What can hang from each mark
G: K W Y
T: N
K: G N
A: J M T W
J: B
N: J T
Y: G
W: G
M: A
B: U
U: B

Each row was made from one small tree. Brackets hold a mark, then the marks that hang from it, in alphabetical order. Every link used is in the known rows. Write each row's tree.
Known rows
[K [G W] [N J]]: [-1.350  0.191  2.562 -0.070 -0.769 -1.121 -0.692 -5.043 -0.486  0.542
 -0.586 -0.260  1.062 -0.175 -0.108  0.094  0.042  0.202  0.006  0.782
  0.632  0.575 -0.850 -0.124 -1.280  1.669  0.702]
[T [N [J B]]]: [-0.102  1.000  0.698 -0.559 -1.071 -0.812 -1.191 -0.511  0.009 -0.963
  0.507 -0.821 -0.337 -0.919  0.625  0.215  1.043 -1.528 -2.058  0.021
 -0.439 -0.073 -0.449 -0.659 -1.820  2.034 -0.265]
[W [G [K [N [J B] T]]]]: [-0.433 -0.305  0.930  0.783 -0.140 -2.805  2.333 -1.503  0.131 -0.693
  1.015 -0.516  1.195 -1.089  0.468  0.593 -1.070 -1.140 -0.063 -0.601
  0.271  1.531 -3.573 -0.402 -2.441  1.990 -0.544]
[K G]: [-0.963  0.439  0.704 -0.379  1.207  0.038  0.168 -2.557 -0.529 -0.631
 -0.173  0.661  0.523  0.647 -1.036  0.252 -0.699 -0.266  0.419  0.723
 -0.041 -0.805 -0.890  0.032  0.298 -0.108  0.315]
[K [G W Y] [N J T]]: [-2.407 -0.338  3.133  0.532 -1.211 -2.043 -0.307 -6.337  0.908  0.684
 -0.274 -1.104  0.559 -1.317 -0.427 -0.313 -0.287 -0.142  0.662  0.462
  1.139  1.580 -0.731 -0.783 -2.286  2.166  1.707]
[N J T]: [-1.489 -0.084  1.286 -0.954 -1.382 -1.228  0.635  0.493  1.419 -0.102
  0.337 -1.865  0.283 -1.273 -0.640  1.762 -0.284 -0.229 -0.106  0.969
 -0.503  0.829 -1.331 -1.319 -2.803  0.573  1.403]
[Y [G [K [N J T]] W]]: [-1.005 -0.929  1.063  0.621 -0.118 -2.452  0.912 -2.380 -0.073  0.828
  1.628  0.215  0.463 -0.229 -0.285  0.180  0.589 -0.585 -0.824 -0.714
  0.530  2.082 -2.574  0.018 -0.499  3.240  0.764]
[B U]: [ 0.145 -0.108 -0.656 -0.316  0.417 -0.826  0.794 -0.784 -0.900  1.505
 -0.204  0.209  0.033 -0.207 -0.058 -0.105  0.417  0.825 -0.256  0.209
 -1.058  0.147 -1.074 -0.724 -0.181 -1.365 -0.156]
[A T]: [ 0.234 -0.099 -0.327  0.994 -1.801 -0.768  0.649 -0.067  0.536 -0.439
 -0.486  0.411  0.570 -0.102 -0.674  0.786 -1.696  0.385  0.126  0.993
 -0.723  0.373 -0.585 -1.576 -0.454  0.617  0.608]
[G W]: [-0.102 -0.344  0.622  1.037 -0.352 -0.802 -0.298 -1.184 -0.684 -0.965
  0.699 -0.265  0.089 -0.017 -0.499 -1.517  1.093  0.767 -0.490 -0.641
  0.915  0.966  1.101  0.520 -0.231  1.756 -0.318]
[A M [W G]]: [ 0.075 -0.584  0.839  0.104 -0.944 -2.640 -2.724 -1.689 -0.756 -2.064
 -1.981  0.287  1.698 -0.016  0.872  0.950 -1.999  0.187 -0.575  0.915
  2.808  1.449 -1.595  0.242  0.383  1.302  0.967]
[W [G [K [N [J B]]] Y]]: [-0.488  0.026  0.932  0.906 -0.544 -2.186  0.752 -3.270  1.011  0.400
  1.937  0.100  0.680 -1.721  0.991 -0.665 -0.254 -1.277  0.249 -0.969
  0.578  1.549 -2.790  0.156 -1.547  2.105 -0.504]
[T [N J]]: [-0.364  0.902  1.300 -0.925 -0.492 -0.806 -2.671 -0.651  0.018 -0.310
  0.140 -0.954 -0.079 -0.884  0.533  0.339  0.896 -0.887 -1.583  0.627
 -0.134  0.250 -0.348 -0.790 -1.538  1.537  0.660]
[G [K [N T]] W Y]: [-1.096 -1.295  0.915  2.503 -0.493 -2.217  1.068 -4.421  1.691  0.751
  1.022 -0.722  0.123 -1.387  0.123 -2.486 -0.516  0.642  1.001 -2.833
  1.948  3.004 -0.173  0.020 -1.319  3.994  0.439]
[M [A [J B] [W [G K]]]]: [ 1.274 -0.516  0.925  1.093  0.274 -3.906  0.416 -1.409  0.909 -1.560
  1.067  0.205  0.891  0.061  0.659  0.041  0.217 -0.728 -2.498 -0.960
  1.672 -0.128 -0.559 -0.450 -0.371  1.643  0.302]
[N T]: [-0.804 -0.772  0.409  0.277 -0.101 -1.196  1.450  0.343  0.363 -0.645
 -0.524 -1.025  0.124 -0.266 -0.709  0.594 -0.882 -0.255  0.218  0.052
  0.086  0.738 -0.422 -0.941 -1.449  0.254  0.743]
[W [G [K [N J T]] Y]]: [-0.987 -0.452  1.532  0.950 -0.151 -2.884  0.337 -3.256  1.193  0.446
  1.449 -0.521  0.990 -1.850  0.524 -0.197 -0.771 -0.907  0.694 -0.414
  0.693  2.164 -2.955 -0.358 -2.019  1.891  0.589]
[A M [T [N [J B]]]]: [-0.036  0.430 -0.219 -0.140 -3.733 -2.219 -1.115 -0.177  0.389 -2.226
 -1.714 -0.142  0.751 -0.339  0.511  1.605 -2.734 -0.378 -1.403  1.195
 -0.518  1.186 -1.898 -2.115 -1.416  2.868  1.599]
[W [G [K [N T]] Y]]: [-0.623 -0.789  1.230  1.580  0.541 -2.913  0.856 -3.358  0.769  0.195
  1.068 -0.099  0.856 -1.326  0.542 -0.763 -1.034 -0.774  0.936 -0.965
  1.209  2.173 -2.457 -0.151 -1.324  1.700  0.314]
[U B]: [ 0.176  0.428 -0.909 -0.848 -1.083  0.645  1.605  0.285  0.147  0.349
 -0.230 -0.610  0.655  0.062  0.522 -1.130 -0.298  0.497 -0.251  0.094
  0.549 -0.533 -1.403 -0.732  0.041  1.228 -1.668]
[K [G W] [N [J B] T]]: [-1.751 -0.205  2.265  0.463 -1.308 -1.845  2.149 -4.572 -0.104 -0.560
 -0.663 -1.120  0.722 -0.456 -0.618  0.446 -0.498 -0.547 -0.323  0.193
  0.667  0.964 -1.475 -0.731 -2.876  2.211  0.384]
[G [K N] W Y]: [-0.656 -0.856  0.689  2.389 -0.455 -1.457  0.082 -4.730  1.467  1.087
  1.259 -0.063  0.099 -1.177  0.618 -3.000  0.041  0.769  0.712 -2.867
  1.837  2.520  0.102  0.559 -0.398  3.806  0.026]
[M [A J [T N] W]]: [ 1.366 -0.440  1.457  1.357 -1.155 -3.878 -2.131 -1.605  1.309 -0.931
 -0.902  0.038  0.822  0.112  0.304  0.622 -0.586  0.110 -2.834  0.678
  1.275  0.001  1.187 -2.376 -0.193  1.877  2.330]
[A J M [T N] W]: [-0.042 -0.853  0.047  0.158 -4.119 -3.530 -3.595 -1.291  0.319 -1.004
 -2.870  0.072  1.620  0.393  0.585  1.605 -3.441  1.559 -1.730  1.964
  2.670  1.244 -0.660 -2.062 -0.430  3.829  3.001]
[Y [G [K N]]]: [-0.213 -0.624 -0.148  0.340  0.796 -1.196  0.800 -1.636 -0.280  1.567
  0.921  1.396  0.290  0.332  0.397  0.628 -0.216 -1.044 -0.472 -0.755
  0.137  0.829 -2.746  0.362  1.112  1.544  0.437]
[J [B U]]: [ 0.543  0.195 -1.501  0.251 -0.516 -0.353  2.845 -0.242 -0.696  0.408
  0.313  0.173 -0.530 -0.191  0.047 -0.408  0.435 -0.368 -1.145 -0.822
 -1.116 -0.297 -1.064 -0.357 -0.594 -0.446 -1.540]
[M A]: [ 1.220 -0.060  0.956  0.733  1.250 -1.783  0.101 -0.377  0.832 -1.040
  0.058  0.112 -0.095  0.206  0.472  0.004  0.669 -0.959 -1.375 -0.786
 -0.340 -0.390  0.913 -0.597  0.404 -0.929  0.854]
[T N]: [ 0.225  0.440  0.611  0.244  0.581 -0.833 -1.788 -0.735 -0.804 -0.744
 -0.477 -0.243 -0.120 -0.115  0.470 -0.491  0.486 -0.841 -1.337 -0.161
  0.320  0.223  0.352 -0.479 -0.326  1.264  0.149]

Write each row's tree
[-0.445 -0.169  0.718  1.076  0.946 -1.981 -0.035 -2.449  0.753 -0.382
  2.342  0.476  0.730 -1.116  0.161 -1.239 -0.326 -0.663  0.641 -0.775
  0.671  1.322 -2.020  0.449 -0.361  1.521 -0.221] -> [W [G K Y]]
[-1.902 -0.900  2.519  1.651 -0.211 -1.937  0.565 -6.554  0.027  0.366
 -1.039 -0.448  0.459 -0.494 -0.541 -1.223 -0.732 -0.069  0.937 -0.357
  1.808  1.529  0.073 -0.525 -1.111  1.847  1.243] -> [K [G W Y] [N T]]
[ 1.572 -0.565 -0.007  1.394 -1.789 -3.625  0.946 -1.226  1.220 -0.342
 -0.397  0.316  0.588  0.113  0.116  0.683 -0.548  0.350 -2.651  0.255
  0.326 -0.326  0.181 -2.228 -0.445  0.693  1.162] -> [M [A [J [B U]] T W]]
[-2.321 -0.049  2.499 -0.207 -0.879 -1.409 -0.018 -5.441  1.379  1.503
 -0.818 -1.010  0.482 -1.371 -0.133  0.881 -1.176 -0.727  1.106  0.999
  0.321  0.843 -1.580 -1.148 -1.980  0.794  1.971] -> [K [G Y] [N J T]]
[-0.639 -0.065  1.469  0.743 -0.183 -2.317 -0.448 -3.452  0.975  0.806
  1.754  0.079  0.913 -1.678  0.899 -0.490 -0.305 -0.751  0.685 -0.484
  0.691  1.721 -2.760  0.073 -1.325  1.804  0.172] -> [W [G [K [N J]] Y]]
[-1.204  0.140  0.526 -0.702 -1.958 -1.072  2.416  0.824  1.394 -0.811
  0.809 -1.969 -0.213 -1.374 -0.487  1.561 -0.172 -1.101 -0.805  0.282
 -0.803  0.516 -1.481 -1.133 -3.219  1.136  0.219] -> [N [J B] T]
[-1.021  0.039  0.229 -0.836 -1.666 -1.545  2.881  0.227  0.790  0.189
  0.691 -1.813 -0.175 -1.417 -0.558  1.398  0.028 -0.599 -0.981  0.390
 -1.429  0.626 -2.255 -1.579 -3.364  0.298  0.076] -> [N [J [B U]] T]
[-0.314 -0.378  0.985  1.409  0.500 -2.234  0.088 -3.482  0.559  0.550
  1.306  0.476  0.821 -1.246  0.843 -1.110 -0.642 -0.750  0.863 -0.997
  1.047  1.708 -2.228  0.326 -0.590  1.587 -0.137] -> [W [G [K N] Y]]
[-0.673 -1.256  0.658  1.242  0.605 -2.367  1.472 -2.564 -0.655  0.466
  1.119  0.654  0.411  0.324 -0.369 -0.316  0.327 -0.567 -0.717 -1.258
  0.980  2.019 -2.078  0.294  0.180  3.060  0.478] -> [Y [G [K [N T]] W]]
[-1.273 -0.296  2.164  1.380 -0.260 -1.069 -0.632 -6.814 -0.331  0.780
 -0.516  0.335  0.378 -0.230 -0.019 -1.726 -0.117  0.063  0.744 -0.309
  1.494  0.932  0.436  0.247  0.065  1.676  0.737] -> [K [G W Y] N]
[-1.108 -0.342  1.275  1.561 -1.185 -1.569 -0.483 -4.543  2.104  1.429
  1.917 -0.553  0.205 -1.772  0.645 -2.244  0.483  0.784  0.472 -2.241
  1.380  2.517 -0.593  0.307 -1.280  4.055  0.399] -> [G [K [N J]] W Y]
[-0.458 -0.701  0.084  0.778  1.040 -1.554  0.610 -1.447 -0.674 -0.017
  2.491  1.321  0.200  0.415 -0.719 -0.771  1.067 -0.462 -0.902 -0.991
  0.517  1.240 -1.703  0.928  1.121  2.921 -0.125] -> [Y [G K W]]
[-1.325 -0.562  1.623  0.427  0.517 -1.286  1.598 -4.131 -0.469  0.290
 -2.254 -0.202  0.861  0.454 -0.364  0.964 -1.879 -0.395  0.798  0.423
  0.602  0.386 -1.376 -1.000 -1.204  0.204  1.166] -> [K G [N T]]
[-1.906  0.040  2.223 -0.612 -0.426 -1.396  0.762 -3.927  0.333  0.779
 -1.422 -0.893  1.008 -0.329 -0.270  1.823 -1.506 -0.523  0.466  1.276
  0.025  0.472 -2.093 -1.230 -2.243  0.447  1.567] -> [K G [N J T]]
[ 0.100 -0.466 -0.269  0.043 -2.124 -1.020 -0.195 -0.456  0.526  0.368
  0.047 -0.272  0.290  0.051  0.287  0.292 -0.226  0.479 -1.667  0.159
  2.283 -0.405  0.431 -0.004 -0.658  2.084 -0.069] -> [A [J B] W]
[ 1.340 -0.328  1.854  2.273 -0.362 -3.828 -1.367 -3.100  1.531 -1.669
 -0.155  0.509  0.976 -1.003  0.200  0.163 -0.547 -0.874 -1.388  0.427
  1.150  0.706  0.241 -1.617  0.234  0.448  1.427] -> [M [A T [W [G Y]]]]
[ 0.217 -1.004 -1.525  0.280 -4.922 -3.214  0.088 -0.761  0.317 -0.138
 -2.179  0.399  1.335  0.327  0.234  1.694 -3.532  1.870 -1.590  1.445
  1.446  0.894 -2.014 -2.021 -0.702  2.417  1.601] -> [A [J [B U]] M T W]
[ 1.380 -0.451 -0.116  1.051 -1.589 -3.373  2.221 -0.203  1.024 -0.267
  0.340  0.377  0.140  0.452  0.020  0.545 -0.420 -0.016 -2.246  0.223
 -1.324 -0.576 -0.215 -2.349 -0.689  0.004  1.059] -> [M [A [J [B U]] T]]
[ 1.384 -0.293  1.837  1.285  1.339 -3.034 -1.354 -1.930  0.317 -1.774
 -0.228  0.171  0.818 -0.365  0.636  0.197  0.611 -1.052 -1.826 -0.242
  1.323  0.172  0.406 -0.445  0.420 -0.267  0.724] -> [M [A [W G]]]
[-0.096 -0.758  0.306  1.900  0.128 -1.404  1.090 -2.761  0.119  0.162
  0.391  0.008  0.686 -0.118  0.397 -1.828 -0.300  1.071  0.223 -2.475
  1.408  1.952 -0.511  0.543 -0.626  3.473 -0.531] -> [G [K N] W]
[-0.202 -0.305  0.073  1.137 -0.905 -1.708  1.940 -2.785  0.338  0.781
  1.042 -0.400  0.543 -0.868  0.486 -1.358  0.385  0.940 -0.623 -2.266
  0.259  1.877 -1.797  0.053 -1.946  3.330 -0.958] -> [G [K [N [J [B U]]]] W]
[-1.548  0.103  1.602  0.843  0.488 -0.649 -0.876 -5.016  0.026 -0.655
  1.049  0.336  0.161 -0.258 -1.200 -1.907  0.430  0.060  0.507  0.025
  1.010  0.303  0.592  0.486  0.314  1.556  0.357] -> [K [G W Y]]
[ 1.207 -0.338  0.093  0.167 -0.006 -2.798  1.676 -0.034  0.549  0.183
  0.769  0.065 -0.259  0.540  0.616 -0.009  0.911 -0.289 -2.484 -0.588
 -0.623 -0.816  0.257 -1.035 -0.320 -0.463  0.605] -> [M [A [J [B U]]]]
[ 1.506 -0.266  0.985  1.923 -0.523 -2.688 -0.736 -1.576  1.541 -1.449
 -1.106  0.413  0.702 -0.256 -0.032  0.651 -0.871 -0.256 -1.547  0.040
  0.668  0.142  0.930 -1.769  0.351  0.337  1.461] -> [M [A T W]]
[ 0.123  0.127  0.062  0.448 -4.044 -2.462 -2.820 -1.615  0.682 -2.358
 -2.614 -0.252  1.210 -0.778  0.674  1.823 -2.964  0.080 -1.974  1.222
  1.506  1.483 -1.449 -1.923 -1.103  3.705  1.700] -> [A M [T [N [J B]]] W]
[-0.071 -1.218  0.461  0.349 -3.950 -4.200 -2.280 -1.287  0.010 -1.360
 -1.881  0.495  2.501  0.314  0.216  2.015 -3.731  1.622 -0.874  2.812
  2.525  1.578 -2.016 -1.585 -0.446  2.788  2.466] -> [A J M T [W G]]
[-0.844 -0.311  0.691  1.776 -1.675 -1.335  0.595 -4.193  2.047  1.013
  2.156 -0.549 -0.126 -1.891  0.738 -2.365  0.516  0.169  0.110 -2.767
  1.258  2.333 -0.663  0.510 -1.619  4.393 -0.294] -> [G [K [N [J B]]] W Y]
[-1.172  0.036  1.523  0.606  0.154 -0.441 -0.438 -5.819  0.246  1.581
 -1.081  0.601  0.255 -0.262  0.345 -0.476 -0.945 -0.513  1.115  0.195
  0.836  0.202 -0.524 -0.164  0.200  0.293  0.924] -> [K [G Y] N]
[ 1.376 -0.420  1.935  1.515 -0.777 -4.948 -2.308 -2.139  0.509 -1.699
 -0.490  0.211  1.409 -0.069  0.332  0.600 -0.480 -0.367 -2.944  1.167
  1.426  0.285  0.284 -2.191 -0.523  1.668  2.045] -> [M [A J [T N] [W G]]]
[-0.166 -1.114 -0.347  0.016 -4.498 -2.911 -2.134 -0.716  0.933 -0.479
 -2.491  0.238  1.836  0.545  0.205  2.001 -3.942  2.158 -0.659  2.174
  2.334  1.092 -0.960 -1.681 -0.194  2.734  2.798] -> [A J M T W]
[-0.295 -0.923  0.436  1.090  0.516 -1.759  0.620 -2.595 -0.918  0.934
  1.433  1.219  0.392  0.288 -0.027 -0.706  0.703 -0.478 -0.832 -1.213
  0.897  1.637 -1.779  0.723  0.890  2.874  0.092] -> [Y [G [K N] W]]
[-0.007  0.914  0.355 -0.749 -0.715 -1.030 -0.808 -0.778 -0.491 -0.093
  0.365 -0.856 -0.410 -1.041  0.587  0.082  1.227 -1.181 -2.350  0.016
 -0.934  0.087 -1.112 -1.029 -1.911  1.290 -0.349] -> [T [N [J [B U]]]]
[ 1.480 -0.107  2.241  2.432  0.014 -4.121 -2.520 -3.657  0.877 -2.050
 -0.491  0.364  0.911 -0.993  0.488 -0.166 -0.223 -1.318 -2.174  0.271
  1.347  0.877  0.565 -1.937 -0.028  1.261  1.629] -> [M [A [T N] [W [G Y]]]]
[ 1.372 -0.508  0.395  0.565 -0.321 -2.914  0.322 -1.190  0.769  0.006
 -0.059 -0.063  0.138  0.174  0.676  0.148  0.659  0.005 -2.848 -0.613
  0.949 -0.665  0.579 -1.037 -0.171  0.114  0.659] -> [M [A [J [B U]] W]]
[ 1.128 -0.232  1.985  1.588  1.091 -3.116 -1.975 -2.902  1.027 -1.293
  0.052  0.186  0.557 -0.911  0.728 -0.383  0.850 -1.234 -1.541 -0.463
  1.584  0.470  0.695 -0.363  0.506 -0.086  0.908] -> [M [A [W [G Y]]]]
[ 0.965 -0.734  1.849  1.708 -1.398 -4.462 -1.642 -2.593  1.664 -0.729
  0.313  0.356  1.175 -0.492  0.090  0.421 -0.651 -0.175 -1.843  1.161
  1.463  0.416  0.324 -1.868 -0.197  1.059  2.148] -> [M [A J T [W [G Y]]]]
[-1.807  0.242  2.862  0.402 -1.146 -1.085 -1.462 -6.557  0.477  1.301
  0.204 -0.259  0.472 -1.053  0.035 -0.829  0.294 -0.013  0.471  0.453
  0.923  1.001 -0.432 -0.006 -1.134  1.950  1.161] -> [K [G W Y] [N J]]
[-0.098  0.074  0.547  0.139 -3.727 -2.704 -3.961 -1.731  0.741 -1.843
 -2.922 -0.268  1.461 -0.674  0.575  1.933 -3.052  0.547 -1.496  1.727
  1.623  1.683 -1.403 -2.059 -0.857  3.412  2.450] -> [A M [T [N J]] W]
[ 0.034 -0.920 -1.928 -0.244 -4.483 -2.922  1.840  0.524  0.087 -0.118
 -1.176  0.579  0.852  0.902  0.133  1.418 -3.315  1.495 -1.131  1.453
 -0.573  0.591 -2.302 -2.104 -0.896  1.672  1.439] -> [A [J [B U]] M T]
[-0.910 -0.244  1.881  1.017  0.272 -0.986  0.209 -5.210 -1.177  0.075
 -1.239  0.443  0.904  0.633 -0.157 -0.849 -0.401  0.306  0.330 -0.082
  1.239  0.496 -0.099  0.220 -0.166  1.274  0.215] -> [K [G W] N]
